What can hang from each mark
M: E Z
H: B C E J
J: G
Z: M
S: H
G: L Y
E: H
C: H

Each row was made from one small tree. The marks that hang from a mark follow it in brackets, in alphabetical order. Every link used is in the known rows. Write each row's tree.
In the rows, 128 means zero.
Known rows
E{H{B C J{G}}}: [111  93 145 118 157 109 147 135 153 135 130 104 135 123 106 129 145 116
 110 162 134]
H{B E J{G}}: [139 138 111 156 112 108  89 124 157 130 145 155 103 123 105 118 113 116
  85 145  83]
M{E{H{B C J}}}: [103 110 120  96 129 126 115 137 110 105 145 112 125 105 133 133 142 126
 149 127 107]
H{B J{G}}: [113 128 106 133 137 142 114 122 157 103 136 148 118 120 125 129 117  99
  96 173 128]
E{H{B J{G{Y}}}}: [124 107 139  98 152 135 130 111 157 117 133 127 126 135 114 148 108 106
 101 171 176]
G{L Y}: [139 156 132 117 161 208 152  94 133  97 110 133 184 228 137 147  86 103
 114 151 204]
S{H{B C E}}: [127 160 166 156 134 109 120 129 140 154 139  91 137 106  90  79 170 131
 161 108  92]
H{B C E J}: [106 139 134 173 112  98 115 130 159 138 159 116 115 113 105  88 149 117
 103 126   4]
M{E{H{C}} Z}: [109  98 113  95 104 137 151 149  62 121 125  93 142 132 168 159 169 164
 194  80 135]
J{G}: [147 152 114 132 135 144 142 129 124 146  79 146 169 160 129 154 102 134
 125 141 197]
C{H{E}}: [178 166 152 151 131  82 130 123 111 174 115 146 125 114 122 110  98 159
 137 106 126]
J{G{Y}}: [150 146 132 122 126 174 151 104 151 130  67 154 176 189 134 165  89 114
 107 149 217]
H{E J}: [113 172  95 145 100 120 100 133 118 151 130 146 122 126 123 129 105 137
 107  92  67]
M{Z}: [110 152 102 133 111 155 158 133  79 132 122 113 151 139 166 151 140 156
 178  96 132]
Z{M{E{H{C}}}}: [124 123 135 111 118 154 138 146  98 130 121 105 131 124 133 131 131 164
 161  79 164]
C{H{J}}: [130 142 129 126 145 119 138 128 123 138 116 151 118 104 144 123 105 127
 119 129 139]
S{H}: [111 179 132 117 146 157 127 127 106 144 107 109 156 115 120 124 138 133
 173 102 179]
C{H{B}}: [162 150 162 142 162  99 139 113 128 136 140 137 119  94 127 101 109 132
 147 159 140]
M{E}: [124 166  96 108 111 154 110 130  80 113 113 139 151 126 152 152 109 144
 171 105 140]
Z{M{E{H{J}}}}: [113 124 110  99 113 164 116 144  97 113 132 123 110 114 139 141 115 154
 145  81 167]

Which tree is each row?
[182 157 166 160 141  71 120 113 128 158 148 142 107  95 110  91 106 146
 137 137 104] | C{H{B E}}
[113  88 158 112 152 128 152 120 172 124 122 109 140 144 110 135 136 103
  97 168 148] | E{H{B C J{G{Y}}}}
[119 112  97  85 102 142 134 143  50 115 133 108 133 126 170 171 147 166
 198  82 157] | M{E{H} Z}
[ 97  99  82  79  97 150 124 147  60 102 138 115 116 118 175 172 150 151
 176  82 139] | M{E{H{J}} Z}
[177 113 141 150 154  95 112 122 153 130 144 160  94 131 110  99 108 116
  84 160 136] | C{H{B E J{G{L}}}}
[155 141 145 153 134  80 109 119 142 143 156 151  86  86 117  93 109 128
 109 135  80] | C{H{B E J}}
[100  70  96  91  98 145 144 156  83 111 117 109 128 138 169 167 171 145
 158  90 145] | M{E{H{C J{G}}} Z}
[114  92 123 102 111 129 143 142  75 107 151  88 127 118 160 143 174 153
 194 104 117] | M{E{H{B C}} Z}
[127 111 149 165 106 123 126 115 201 127 126 138 125 157 103 108 137  95
  64 148  65] | H{B C E J{G{Y}}}
[ 96 111 147 119 157 110 143 132 140 132 148  93 131 107 111 118 146 121
 127 150  98] | E{H{B C J}}
[143 160 160 183 122  87 129 124 143 158 150 105 141 124  96  86 145 139
 138 126  33] | H{B C E}
[103 102 144 144 132 158 148 115 201 102 115 131 140 155 124 120 140  77
  77 177 109] | H{B C J{G{Y}}}
[126 116 134 173 112  99 118 135 177 140 135 131 119 133 100 100 148 110
  80 142  49] | H{B C E J{G}}
[150 121 122 147 127 149  99 105 179 101 146 158 115 183 103 121 102  89
  59 164 124] | H{B E J{G{L Y}}}
[100 143 110 110 139 165 118 137 134 130  95 131 139 123 123 135 141 111
 128 116 191] | S{H{J{G}}}
[149 115 140 134 155 108 131 121 155 122 129 157 101 101 129 112 112 110
 100 171 152] | C{H{B J{G}}}
[113  78  92  86 105 141 119 142  85  90 149 119 103 115 163 162 154 138
 161 116 148] | M{E{H{B J{G}}} Z}
[166 130 131 144 124  91 122 133 138 161 104 168 108 120 123 122 101 135
  90 119 140] | C{H{E J{G}}}
